Known rows, with every way that one mark hangs from another:
k370(k313(k207(k186 k409)) k915): -1.56  0.32 -1.13  3.10  0.68  0.91 -4.59  5.08  3.40 -2.62  0.46 -0.25  0.59 -0.85 -1.22 -0.53 -2.16  2.30 -1.46  3.05 -0.26 -0.78  2.42
k207(k186 k313 k409 k915):  1.56  1.77 -0.73  3.98  1.61 -0.47 -0.96  6.64  1.81  0.08 -1.07 -3.24 -1.77  3.10 -0.72 -2.55 -2.63 -0.91 -0.76  1.45  4.46  1.34  0.42
k370(k313(k207)):  0.02 -1.88 -0.04 -1.06 -0.21  1.19 -3.40  1.52  2.42 -1.11  2.28  2.27  2.23 -0.28  0.28  0.17 -0.17  1.92 -1.05  0.88 -1.42 -2.50  0.93
k409(k207(k313(k370) k915)):  1.92  1.40  0.40 -2.48  2.06 -0.31 -0.18  4.19  1.26 -0.58  0.39 -1.13  0.65  0.50 -1.28 -2.47 -1.70  1.49 -0.41 -2.55  1.24 -0.75  0.18
k207(k186 k313 k409):  0.97  1.38 -2.56  2.74  1.15 -0.12 -2.15  4.69  0.72  1.47 -1.30 -2.29  0.06  1.50 -0.52 -3.74 -2.12  0.08 -0.21  1.65  2.74  2.06  0.12
k186(k207):  2.58 -0.98  0.71 -1.33 -0.54  2.01 -1.49 -0.26  0.26 -1.61  0.54 -0.70  2.04  0.48 -0.70 -1.80  0.43  0.83 -0.26 -1.47  0.31  0.99  2.44
k41(k370):  1.03 -2.28  0.08 -1.64  1.82 -0.62 -2.46 -0.55 -0.46  1.62  1.71 -0.71  1.34  2.47 -0.80  0.17  1.08 -0.06  1.40  2.27 -0.55 -1.07  1.51
k45(k370(k313)):  0.86 -1.55 -1.16 -0.96  0.88  0.63 -0.50  1.84  2.60 -2.18  1.24 -0.59 -0.74  0.90 -0.83 -0.40  1.61  3.01 -0.79  1.07 -0.99 -1.55  0.28
k46(k207(k186 k915) k370):  0.71 -1.01  2.46  2.35 -1.63 -1.00  1.82  4.72  0.57  3.90  0.14 -2.83  3.65  4.86  0.93  2.61  1.37  0.94 -1.03  1.38  1.14  1.38  1.54
k46(k370(k313)):  0.58 -2.02 -0.33 -1.41 -2.22  0.47 -1.55  2.60  1.02  2.57  0.78  0.35  2.92  2.93  0.30  1.00  1.98  2.23 -1.14  1.66 -0.30 -1.73  1.78
k207(k409 k915):  1.87  0.53  1.19  2.01  0.64 -0.45  0.18  3.59  0.89 -2.54  0.92 -3.24 -1.76  2.33  0.26 -0.79 -1.80 -1.90 -1.29  0.76  2.05 -0.22  1.75
k41(k370(k313(k207))): -0.30 -2.77  1.11 -1.83  2.12 -0.27 -4.51  0.12  1.88  0.87  2.62  1.63  2.15  1.84 -0.66  0.76  0.55  1.75  0.36  2.94 -1.56 -2.91  1.13
k370(k313 k915(k207(k186))): -0.92 -1.56 -3.15  0.36  1.55  1.00 -5.43  4.04  1.95 -0.78 -0.34 -0.26  0.32  0.33 -1.63  0.34  0.48  3.73 -0.39  5.05 -0.26 -0.93  4.16
k207(k313(k370) k409 k915):  2.86  1.05 -0.11  0.16  1.96 -0.55 -0.58  5.10  2.29 -0.81  0.16 -1.24 -1.29  2.04 -0.98 -4.32 -2.60  1.11 -0.80 -0.46  2.36 -0.48 -0.62
k45(k207):  0.26 -0.60 -0.28 -1.42 -0.70  0.66 -1.75  1.43  1.31  1.26  2.03  0.57 -0.22 -0.34 -0.74 -0.79  0.80 -0.48 -0.26 -0.85 -2.37 -2.11  2.28
k207(k313 k409):  1.78  0.83 -1.43  0.53  0.86 -0.29 -2.21  3.18  1.31  0.98  0.19 -1.07  0.18  1.39 -0.14 -3.92 -1.80 -1.09  0.17  0.54  1.73  1.06  0.03
k915(k207(k186 k313(k370) k409)):  1.07 -0.16 -2.92 -0.91  3.99 -0.37 -3.13  3.67  0.65  1.34 -0.50 -1.02  0.36  1.15 -1.17 -5.13 -2.69  4.20  0.07  2.36  1.20  0.06  0.53
k46(k207 k370(k313)):  0.18 -2.35  1.58 -0.97 -3.23 -0.64 -0.51  2.68  1.13  4.51  0.57 -0.30  5.46  3.58  1.90  1.34  2.85  2.33 -1.34  1.95 -1.43  0.46  1.62
k45(k370(k915)):  0.79 -0.33 -1.52  0.33  1.36  0.68 -0.49  2.25  2.71 -2.89  1.61 -0.89 -1.52 -0.18 -2.27 -0.25  0.78  1.37  0.51  0.47 -1.02 -1.08  1.03
k207(k186):  0.73 -0.78 -2.34  1.63  0.11  0.94 -1.09  2.21 -0.76  0.01 -0.28 -1.27  1.23  0.54 -0.26  0.03  0.21  1.04 -0.40  1.14  0.97  0.60  1.51
k915(k207(k186)):  0.21 -1.85 -2.15 -0.50  2.43  0.53 -2.68  1.62 -0.48  0.63  0.70 -0.79  0.92  1.01 -0.66 -0.35 -0.38  2.35  0.38  2.97  0.34 -0.51  2.44
k186(k207(k313(k370) k409 k915)):  3.83  1.06  1.45 -0.59  1.61  0.72 -1.06  3.53  2.51 -1.97 -0.41 -1.79 -0.39  2.04 -1.55 -5.37 -2.22  1.97 -0.93 -2.06  2.63  1.10  0.76
k186(k207(k313)):  2.97 -0.47 -0.16 -1.69  0.06  1.87 -2.48  1.09  1.51  0.54  0.07  0.32  2.12  0.97 -0.97 -3.68  0.00  0.72  0.49 -1.59  1.37  1.38  1.27

Rows:
 0.67  0.30  2.66  1.75  1.59 -0.23 -0.94  3.06  2.34 -3.15  2.92 -0.57 -0.59  1.04  0.08 -0.09 -3.21 -1.51 -0.92 -0.27  0.73 -2.08  0.74 -> k313(k207(k409 k915))
 0.47  0.04 -2.27  0.48  3.33 -0.56 -3.53  3.84  0.73  1.65 -0.44 -1.67 -0.09  1.85 -0.72 -3.45 -2.48  1.21  0.52  3.29  1.87  0.86  1.21 -> k915(k207(k186 k313 k409))
 0.45 -0.27 -3.03 -0.27  2.87  0.20 -2.88  3.52  0.67 -1.69 -0.13 -1.34 -0.02 -0.54 -1.87 -2.99 -1.87  4.69 -0.39  2.45 -0.55 -0.60  2.31 -> k313(k370(k915(k207(k186 k409))))
-0.74 -1.79 -0.40 -1.28  3.44 -1.26 -6.24  2.20  2.09  0.19  1.12 -1.34 -0.32  2.61 -1.91 -0.69  0.03  1.92  0.65  6.47 -0.94 -1.49  4.08 -> k41(k370(k313 k915(k207(k409))))
 3.59 -0.63 -0.78 -3.14  0.73  1.92 -2.16  0.93  1.31 -0.02 -0.22  0.99  2.54  0.24 -1.41 -5.04 -0.18  3.61  0.07 -2.64  0.58  0.78  0.38 -> k186(k207(k313(k370)))
-0.03 -0.53 -3.60  0.26  2.59  0.74 -4.78  4.32  1.83  1.32 -0.14  0.15  0.17  0.40 -2.39 -1.37 -0.55  1.96  1.35  3.44  0.82 -0.01  2.60 -> k370(k915(k207(k186 k313)))
 0.42  0.35  0.46  3.18 -0.37 -0.97 -0.20  2.95 -0.33  1.07 -0.80 -3.75  2.67  1.65  1.73 -1.48 -0.73  0.34 -1.18  1.88  0.38  3.70  1.36 -> k46(k207(k186 k409))
-1.67  0.21 -1.90  1.57  0.94  0.88 -2.31  5.31  5.08 -1.22  0.54 -0.97 -3.02 -0.44 -3.33 -0.48  1.49  3.70 -0.88  1.57 -2.48 -2.08  2.34 -> k45(k207(k186) k370(k313 k915))
 0.63  1.97 -0.08  0.96  1.79 -0.33 -0.42  5.54  0.90  0.16 -0.67 -3.07  0.15  1.36 -1.37 -0.92 -1.74 -0.04 -0.21 -0.83  3.04  0.91  1.12 -> k409(k207(k186 k313 k915))
 2.37  0.63 -1.93 -1.10  1.60 -0.21 -1.93  3.17  1.04  0.35  0.00 -0.17  0.75  0.48 -0.48 -5.56 -2.18  2.11 -0.30 -0.39  1.00  0.30 -0.82 -> k207(k313(k370) k409)
-1.08 -1.13  0.92  0.23  2.31 -0.80 -5.77  2.33  3.30 -0.82  2.03  0.21  0.66  1.37 -1.73 -0.07 -0.94  1.19  0.25  4.19 -1.42 -2.06  2.40 -> k41(k370(k313(k207(k409)) k915))
 0.35  0.07 -0.53  0.93  2.24  0.34 -1.42  2.41  1.02 -2.01  1.12  0.00  1.70 -1.06 -0.48 -3.10 -3.36  3.86 -1.20 -0.60 -0.58 -1.38 -0.60 -> k313(k207(k186 k409) k370)
-0.06 -0.45 -1.87  0.47  1.77  1.50 -2.68  3.14  2.01 -2.23  1.24  1.94  1.95 -2.34 -2.12 -0.89 -1.83  4.67 -0.27 -0.21 -1.44 -2.12  0.48 -> k313(k207(k186) k370(k915))
 0.17 -0.57 -1.86  0.65  2.81 -0.33 -2.42  2.42 -0.43 -0.24  0.12 -2.67 -0.22  1.43 -0.26 -1.96 -2.03  1.38 -0.26  3.43  0.89  0.38  2.64 -> k915(k207(k186 k409))
 1.01  0.38  0.48 -0.48  0.22  0.19 -1.90  4.58  3.39  1.89  1.71  0.78 -1.97  1.51 -1.34 -1.44 -0.12 -1.38 -0.15 -1.02 -0.07 -2.38  1.31 -> k45(k207(k313 k915))
 0.28  2.01 -2.70 -0.91  1.92  0.30 -2.20  4.91  0.91  0.08 -1.19 -1.25  1.85 -1.54 -2.38 -3.36 -1.54  3.52  0.01 -1.08  0.72  0.92  0.87 -> k409(k207(k186 k313(k370(k915))))
 1.77 -0.54 -1.90 -2.95  3.38 -0.58 -3.16  2.38  1.08  0.98  0.78  0.12  0.40  1.10 -0.57 -5.12 -2.36  3.05  0.48  1.39  0.24 -1.00  0.35 -> k915(k207(k313(k370) k409))
-0.39  0.21 -0.61 -0.31  0.78  0.46 -1.09  3.16  4.35 -1.57  2.54 -0.24 -3.25 -0.93 -3.03 -0.75  1.08  0.96  0.45 -0.59 -3.13 -2.69  1.86 -> k45(k207 k370(k915))
 1.43  1.87 -0.60 -0.44  2.35 -0.24 -0.20  5.46  0.84 -0.35 -0.92 -2.32  0.66  0.58 -1.64 -2.45 -1.98  2.80 -0.58 -1.74  2.36  0.24  0.27 -> k409(k207(k186 k313(k370) k915))
 0.12 -1.82  2.30 -0.61 -1.16  0.35 -1.35  3.74  3.00  1.15  2.58  1.56  2.25  3.15 -0.04  2.42  0.31  1.76 -1.24  0.91 -0.25 -3.56  1.13 -> k46(k370(k313(k207(k915))))
 0.51  0.25 -2.11 -0.47  2.61 -0.18 -4.91  3.94  2.28  0.06  0.73 -0.40 -0.69  0.57 -1.69 -2.90 -1.92  0.14  1.23  3.10  0.58 -0.06  2.62 -> k370(k915(k207(k313 k409)))
 1.75  1.24 -2.81 -0.31  1.62  0.07 -2.96  4.47  2.26 -0.46 -0.23 -0.18  0.04 -0.36 -1.61 -5.20 -2.21  2.07  0.09  0.36  0.70  0.30  0.19 -> k207(k313(k370(k915)) k409)
-1.11 -1.24 -0.06  2.07 -2.69 -0.23 -1.70  5.46  1.99  4.02 -0.98 -1.27  4.83  2.83  0.18  1.95  2.47  3.39 -1.37  3.68 -0.71  1.57  2.85 -> k46(k207(k186) k370(k313 k915))
 0.20 -1.18  1.20  0.11 -2.33 -0.51 -0.52  3.23  1.32  3.58  0.97 -0.71  4.58  2.43  0.25  1.73  2.07  0.70  0.11  1.48 -1.53  0.98  2.38 -> k46(k207 k370(k915))
 3.10 -0.04 -1.28 -2.26  0.71  2.09 -3.11  2.12  2.30 -0.84 -0.42  1.03  1.98 -0.59 -2.40 -4.62 -0.35  3.52  0.46 -1.94  0.18  0.68  1.35 -> k186(k207(k313(k370(k915))))
-0.31  0.80 -1.35  1.82  2.25  0.56 -2.60  3.94  2.22 -3.05  0.87  0.19  1.06 -2.04 -1.83 -2.58 -3.53  3.92 -0.75  0.25 -1.00 -1.23  0.52 -> k313(k207(k186 k409) k370(k915))
-0.51 -1.51 -1.62 -0.14  0.50  0.26 -2.58  3.73  0.97  2.66  0.70 -0.66  1.66  2.29 -1.73  1.43  0.53  2.50  0.53  3.30 -0.12 -1.19  3.36 -> k46(k370(k915(k207(k186))))
 0.54 -0.87 -0.64 -1.66  1.42  1.37 -2.73  1.95  2.49 -2.65  2.56  2.90  2.05 -2.48 -1.64 -1.19 -1.39  3.55  0.16 -1.14 -2.59 -3.06  0.50 -> k313(k207 k370(k915))
 0.54 -0.87 -2.54 -1.76  2.28  0.64 -4.89  3.03  2.12  0.95  1.13  1.24  0.21  0.36 -1.91 -1.54 -0.41  0.94  1.56  2.67 -0.06 -0.93  2.57 -> k370(k915(k207(k313)))
 0.92  1.69 -3.72  2.10  1.82  0.12 -2.93  5.97  1.88  0.03 -1.67 -1.51 -0.02 -0.16 -2.07 -5.13 -2.50  3.36 -0.29  1.14  1.73  1.39  0.14 -> k207(k186 k313(k370(k915)) k409)
-0.19 -0.80  0.62  0.17  0.22  0.42 -3.25  2.31  2.47 -1.90  1.98  0.80  1.33  0.11  0.54 -1.15 -1.68  1.14 -1.58  1.29 -0.77 -1.65  1.05 -> k370(k313(k207(k409)))
 1.14  1.37  1.04  3.89  0.79 -1.38 -0.06  6.08  1.72  1.83 -1.12 -3.56  1.18  3.55  0.78 -1.87 -1.50 -0.69 -0.98  1.69  2.84  3.40  0.32 -> k46(k207(k186 k313 k409 k915))
